Known rows, with every way that one mark hangs from another
{K712 K63 {K896 {K43 K567} K363}}: [-3.97  0.73 -0.79  2.82  0.96 -1.34 -1.18 -0.70  1.75  2.67 -0.37 -4.00
 -1.58  0.71  0.97  0.62  2.62 -2.21  2.38 -0.04 -0.81  1.04 -0.87 -2.19]
{K896 {K43 K567}}: [-3.50  0.72  1.14  0.05 -1.82 -1.04 -2.18 -0.25 -0.59  0.50  0.49 -0.72
  0.18  1.64  0.00  1.81 -1.47  0.15 -0.33 -0.13  0.20  1.73  1.17 -1.59]
{K567 {K363 K896} K712}: [-1.67  0.35 -1.45 -0.82 -0.76 -1.15  1.16  0.19 -2.32 -1.57  1.46  3.42
  0.12 -0.06 -0.05  0.13 -2.36 -0.01 -1.01 -0.24 -0.66 -1.38  0.68 -0.43]
{K896 K363 K712}: [ 1.10 -0.47  1.81 -2.52 -0.77 -1.25  0.68  0.17 -0.17  0.24 -1.49  1.24
 -0.73 -1.73  0.04  0.12  0.48 -0.42  0.97  0.92  0.50 -0.10 -0.69 -1.85]
{K363 {K896 {K712 K63}}}: [ 2.24 -0.40  2.58 -2.14 -0.97 -1.02  0.24  0.50 -4.78  2.55  3.09  3.70
 -0.04  0.31  0.88  3.63 -0.32  0.48  1.45 -0.41  1.75 -1.34 -0.21  1.91]
{K567 K43 K363 {K712 K63}}: [-1.69 -2.11 -1.52  0.33  0.32  0.14  0.76 -0.60 -1.06  1.16 -0.43 -0.94
  0.13  0.91  0.33 -0.64  0.60  1.50 -0.14  1.59 -3.81 -2.24 -0.23  2.11]
{K43 {K567 K363 K712}}: [-5.04 -1.54 -0.56 -0.13 -0.56 -0.61 -0.28 -0.75  0.39 -1.12 -0.22  1.22
 -0.98  1.28  1.48  0.15 -1.61  0.26 -0.94  0.89 -1.47  0.19  1.05 -1.47]
{K896 {K43 K567} {K363 K63} K712}: [-4.17 -0.36  2.32 -1.03 -1.88 -0.85  0.14  0.06  3.10  1.06 -0.09 -1.45
 -1.74  0.70  0.91  0.86 -0.66  0.35  2.09 -0.86  1.74  3.20  0.65 -3.45]
{K567 K363}: [ 0.01 -1.24  0.08 -0.64 -0.33 -0.99 -0.69 -0.63 -3.21 -3.33 -0.57  0.45
  0.07 -1.03 -0.52 -0.40 -0.77 -0.36 -1.06  1.42 -0.76 -2.41 -0.57  0.17]
{K43 {K567 {K363 K63 K896} K712}}: [-3.80 -1.35 -0.65 -0.34 -0.93 -0.33  1.12 -0.37  0.65 -2.10  1.78  1.52
 -1.84  1.90  1.44  0.70 -2.74  0.84 -0.18 -1.28  1.51  1.48  1.08 -1.37]
{K63 {K363 K567}}: [ 4.23  0.56  1.20  0.14  1.98  1.76 -1.64 -0.08  0.36 -1.32 -2.27 -0.11
  2.32 -1.77 -0.62 -1.35  0.11 -1.14 -2.26  1.21  0.98 -0.41 -0.03  1.27]
{K63 {K363 {K896 K43 K712}}}: [ 1.98  2.58  2.99 -1.89 -0.92 -0.64 -1.48  0.95 -3.94  2.74  2.34  2.32
  2.82 -0.32 -0.81  2.75 -2.13 -0.60 -0.54 -0.43  2.01 -0.17  1.10  0.68]
{K363 K63 K567 {K896 K43}}: [ 0.56  1.48 -0.25  0.47 -0.65  0.76 -0.28  0.63  0.51 -2.38  1.44  0.46
  0.56  0.07 -1.19  0.11 -1.73  0.34 -0.32 -2.36  2.23  1.40  0.57 -0.20]
{K896 {K363 K63 K567}}: [ 2.15 -0.75 -0.45  0.42  1.26  1.27  1.33 -0.18  5.17 -4.09 -3.42 -1.87
 -1.40 -2.01 -0.40 -3.22  0.91 -0.42  0.15 -0.53  1.90  1.77 -1.20 -1.85]
{K712 {K896 K43}}: [-0.05  2.42 -1.00  1.22 -1.85 -2.36 -1.81 -0.07 -2.63 -0.05  0.84 -2.11
 -0.21  0.87 -1.19  0.89  1.60 -1.55 -0.48  0.55 -0.40 -0.24 -0.05 -1.04]
{K567 {K712 K63 K896}}: [ 0.49  0.97 -1.20  1.76 -0.91 -1.40  1.11 -0.03  0.89  2.27  0.63 -0.98
 -1.91  1.83  1.59  0.59  3.40 -0.85  0.16  0.90 -0.19  0.32  0.04  0.83]
{K363 K63 {K896 K712}}: [ 3.48 -0.21  2.33 -2.84 -2.54 -0.94  1.25  0.71 -2.76 -0.93  3.12  2.61
 -1.20  0.85  0.17  2.61 -1.19  1.18  0.70 -1.45  4.48  0.60  0.20  0.55]
{K896 K43 {K363 K63 K567} K712}: [-1.60  0.36  1.26 -0.31 -0.58  0.29  0.46  0.49  3.59 -0.47 -1.48 -0.93
 -0.46 -1.51 -0.33 -1.43  0.38 -0.10  1.20 -0.48  0.03  1.51  0.11 -2.20]
{K63 {K363 {K567 K43} {K896 K712}}}: [ 4.51  0.07  1.29 -2.22  2.01  1.77 -2.00  0.38 -4.17  1.53  0.20  2.28
  3.61 -1.50 -1.55  0.68 -1.48  0.42 -1.31  0.44 -0.43 -2.18 -0.08  2.09]
{K567 K43 {K712 K63}}: [ 1.03 -0.74 -0.71 -0.04 -0.64  0.21  1.07 -0.07  0.52  2.80 -0.30 -0.95
 -0.15  1.98  0.41  0.40  1.42  1.88 -0.13  0.94 -1.65  0.23  0.16  2.07]

Rows
[-5.20 -2.20  0.03  0.92  0.21 -0.18  0.16 -0.86  0.98  0.85  0.28  0.48
 -1.39  1.66  2.60  0.61 -0.38  0.26  0.27  0.89 -1.50  0.02  0.67  0.07]
{K43 {K567 K363 {K712 K63}}}
[ 2.27  1.97  2.22  0.69  0.73  0.22 -0.80  0.46 -1.72  3.11  1.68 -0.12
  2.03  0.17  0.19  2.19 -0.51 -0.84  0.32 -0.77  2.37  0.19  0.24  2.26]
{K712 {K63 {K363 {K896 K43}}}}
[ 0.01 -0.94 -2.02  0.83  2.40  1.69  1.16 -0.22  4.59  0.95 -3.65 -1.36
  0.10 -1.28 -0.13 -3.00  1.64  0.32  0.34  0.59 -2.93  0.41 -0.88 -0.46]
{K896 {K363 {K567 K43 {K712 K63}}}}
[-0.45 -1.85 -1.90 -0.47 -1.24  0.09  1.56 -0.49  0.59 -2.26 -0.50 -1.80
 -0.92  1.32 -0.55 -1.67 -0.43  2.10 -1.03  0.67 -1.22 -0.44  0.12  0.63]
{K567 K43 {K363 K63} K712}
[ 4.14 -0.94  1.12  0.94  3.05  2.59 -1.50 -0.44 -0.11  1.65 -1.86 -2.09
  2.27 -0.81 -0.15 -0.75  1.58  0.13 -0.67  1.38 -0.62 -1.30 -0.85  3.60]
{K712 {K63 {K363 {K567 K43}}}}
[-0.80 -0.16 -1.16 -0.47 -1.43 -0.67  2.44  0.22  0.08 -2.89  1.71  1.85
 -1.33  0.79  0.36 -0.26 -2.01  0.66 -0.58 -1.18  1.68  0.28  0.66 -0.21]
{K567 {K363 K63 K896} K712}
[ 1.32 -0.99 -0.05 -0.88 -0.63 -0.61  0.79 -0.21 -2.93 -4.41  1.75  0.91
 -0.85 -0.28 -0.51  0.27 -2.02  0.32 -0.17 -1.03  2.55 -1.10 -0.60  0.29]
{K567 {K363 K63 K896}}
[ 2.10 -0.94  2.14 -2.19 -1.44 -0.72  1.96  0.21  2.15 -1.03 -1.14 -0.38
 -2.22 -0.92  0.46 -0.35  0.88  0.31  1.41 -0.02  2.93  1.53 -0.69 -1.64]
{K896 {K363 K63} K712}
[ 3.71 -0.27  1.93  1.32  2.73  2.09 -0.96 -0.20  0.91  1.06 -1.68 -0.98
  1.62 -1.12  0.82 -0.58  1.59 -0.96 -0.64  1.13  0.92 -0.68 -0.55  3.01]
{K712 {K63 {K363 K567}}}
[ 0.35  3.40 -0.16  0.73  0.92  1.18 -0.77  0.92  1.09  1.49  0.26  1.92
  3.19 -0.63 -0.80 -0.40 -2.04 -0.91 -2.00 -0.86  0.17  1.02  1.72  0.14]
{K63 {K363 {K567 K712} {K896 K43}}}
[ 1.11 -1.66  0.02 -2.08  1.35  0.82 -0.60 -0.11 -0.11  0.17 -2.82  0.43
  0.88 -2.44 -1.18 -1.60  0.68  0.45  0.40  1.29 -2.89 -1.50 -1.10 -1.08]
{K896 {K363 {K567 K43}} K712}
[-5.10 -0.76  0.71  0.63 -1.41 -0.68 -1.41 -0.64  0.00 -1.91  0.73 -1.94
 -0.82  1.48  0.27  0.65 -1.88  0.34  0.03 -0.35  0.39  1.03  0.82 -1.40]
{K896 {K43 {K567 {K363 K63}}}}
[-2.25  0.47  2.35 -0.41 -0.85 -1.18  0.25  0.41  0.79  3.85 -0.15 -0.50
 -0.14 -0.76  0.72  1.11  1.25 -0.49  2.57  0.31 -0.73  0.32 -0.20 -0.87]
{K896 K43 K363 {K712 K63}}
[-2.59 -2.55  1.59 -1.96 -0.80 -0.61 -0.45 -0.48 -3.17 -1.75  2.65  2.11
 -1.39  0.94  1.11  2.22 -2.64  0.79  0.83 -0.73  1.90 -0.51  0.20 -0.55]
{K43 {K567 {K363 K63 {K896 K712}}}}
[-4.86  1.02 -2.17  2.97 -0.68 -1.79  0.10 -0.28 -0.52  1.86  1.23 -1.61
 -0.79  1.18  0.99 -0.10  1.98 -1.43  0.34  1.11 -3.28 -1.61  0.38  0.27]
{K567 K363 {K712 K63 {K896 K43}}}
[-1.37 -1.33 -2.17 -0.76 -0.66 -0.37  0.27 -0.51 -1.63 -1.02 -0.78 -0.12
  0.57  0.52 -0.95 -1.23 -0.78  1.43 -1.50  1.55 -3.73 -1.88  0.16  0.44]
{K567 K43 K363 K712}
[-0.48  1.64 -0.30  2.49 -0.77 -1.79 -1.27 -0.20 -1.89  2.27  1.43 -2.99
 -0.73  1.34  0.21  1.54  3.13 -1.52  1.02  0.53 -0.50 -0.58 -0.50  0.85]
{K712 K63 {K896 K43}}
[ 3.63 -1.76 -0.65 -0.22  0.34  1.96 -0.31 -0.37  1.09 -3.22 -1.67 -2.38
 -0.10  0.11 -1.40 -1.84  0.56  1.82 -1.05  0.07  0.36  0.25 -0.72  1.29]
{K363 K63 {K567 K43}}
[-0.30  0.49 -1.64  0.38  1.24  0.72  1.33  0.11  5.18 -1.45 -3.73  0.53
 -0.29 -1.99 -0.08 -3.31  0.57 -0.86 -0.66  0.32 -1.17  1.34 -0.18 -2.47]
{K896 {K363 {K567 K712}}}
[-2.41  2.15 -0.99  1.52  0.24  0.63  0.20  0.86  1.07  2.35  1.50  2.42
  1.32  0.51  0.35  0.55 -0.90 -0.04  0.03 -1.46 -1.36  0.58  1.28  0.68]
{K363 {K567 {K712 K63}} {K896 K43}}
[ 2.17  1.63 -0.21  2.13  0.43 -0.47  0.68  0.00  1.45  3.34  0.03 -1.66
 -0.56  1.29  1.55  0.16  3.24 -1.62 -0.49  1.18  0.78  0.49  0.18  1.57]
{K567 {K712 {K63 K363} K896}}
[-0.62  1.76 -2.24  2.48  0.38 -0.37 -0.29 -0.17  3.52 -2.18 -1.75 -4.17
 -1.20 -1.02 -1.19 -2.48  2.32 -2.00  0.49 -0.54  0.10  1.28 -0.91 -2.88]
{K712 {K896 K43 {K363 K63 K567}}}
[ 2.28  0.21 -2.09  1.62  1.36  0.02  0.49 -0.45  3.26 -3.58 -2.47 -3.29
 -2.10 -1.50 -0.65 -2.87  2.96 -1.92  0.22 -0.01  1.17  0.62 -1.72 -2.17]
{K712 {K896 {K363 K63 K567}}}
[ 1.00 -1.44 -1.45 -1.80  0.46 -0.42 -1.16 -0.54 -6.62 -2.24  1.04  0.95
  1.58 -0.67 -2.26  0.54 -2.40  0.97 -0.64  0.20 -2.05 -3.68 -1.01  0.92]
{K567 K43 {K363 K896}}
[ 1.20  0.45 -2.54 -0.87  0.73  1.21 -0.07  0.39 -1.12 -0.08  0.07  2.60
  1.76  0.03 -1.48 -0.57 -1.57  1.30 -1.50 -0.64 -2.10 -0.51  0.40  0.44]
{K363 {K567 K43 K712} K896}
[-3.97  2.09 -0.20 -0.44 -1.92 -1.20 -0.59  0.50 -0.73  1.63  2.49  2.38
  0.39  2.13  0.14  2.52 -3.15  0.36 -0.22 -1.79  0.61  2.31  1.93 -1.97]
{K363 {K896 {K43 {K567 K712}}}}
[ 2.07 -1.61  0.61 -1.69  1.44  1.29 -1.22  0.23 -4.72  2.41  1.55  2.79
  1.82 -0.54 -0.54  1.72 -0.20  1.44  0.84 -0.01 -2.12 -2.88 -0.75  2.84]
{K363 {K567 K43} {K896 {K712 K63}}}
[ 2.20 -0.16 -2.20 -0.44 -0.04  1.74  1.39  0.41  1.53 -1.49  0.43  0.77
  0.02  0.91 -1.06 -1.02 -1.18  2.08 -1.02 -1.67  0.52  1.22  0.39  0.63]
{K363 K63 {K567 K43 K712} K896}
[-1.29  0.79  1.51 -0.35  0.09  0.28 -1.36  0.82 -3.14  3.06  2.57  3.29
  1.71 -0.50  0.15  2.27 -0.77  0.15  1.08 -0.78 -1.22 -1.52  0.49  1.50]
{K363 K567 {K896 K43 {K712 K63}}}
[ 4.59  0.71  2.28  0.03  1.43  0.60 -0.16  0.18 -1.90  2.04  1.21  0.57
  1.33 -0.21  0.65  1.83  0.04 -0.73  0.13 -0.33  3.18 -0.35 -0.39  2.78]
{K712 {K63 {K363 K896}}}
[-1.64  1.38 -1.78  3.46  2.06 -0.25 -0.94 -0.29  2.23  1.40 -1.44 -3.55
 -0.40 -1.25 -0.09 -1.49  3.57 -2.60  1.59  0.31 -2.27 -0.44 -1.38 -1.12]
{K712 K63 {K896 K43 {K363 K567}}}
[ 1.54 -1.37  1.34 -1.28  0.31  0.77  1.27  0.16  3.40 -1.79 -2.26  0.00
 -1.38 -2.00  0.23 -1.86  1.08 -0.02  0.91  0.10  1.22  0.84 -0.78 -1.45]
{K896 {K363 K63 K567} K712}
[ 1.23 -0.09 -0.68  0.63 -0.82  1.26  1.75  0.28  4.96 -2.55 -1.38 -0.12
 -1.36  0.65  0.61 -2.10  0.62  0.92 -1.39 -0.31  1.53  2.37  0.83  0.05]
{K363 K63 {K567 K712}}
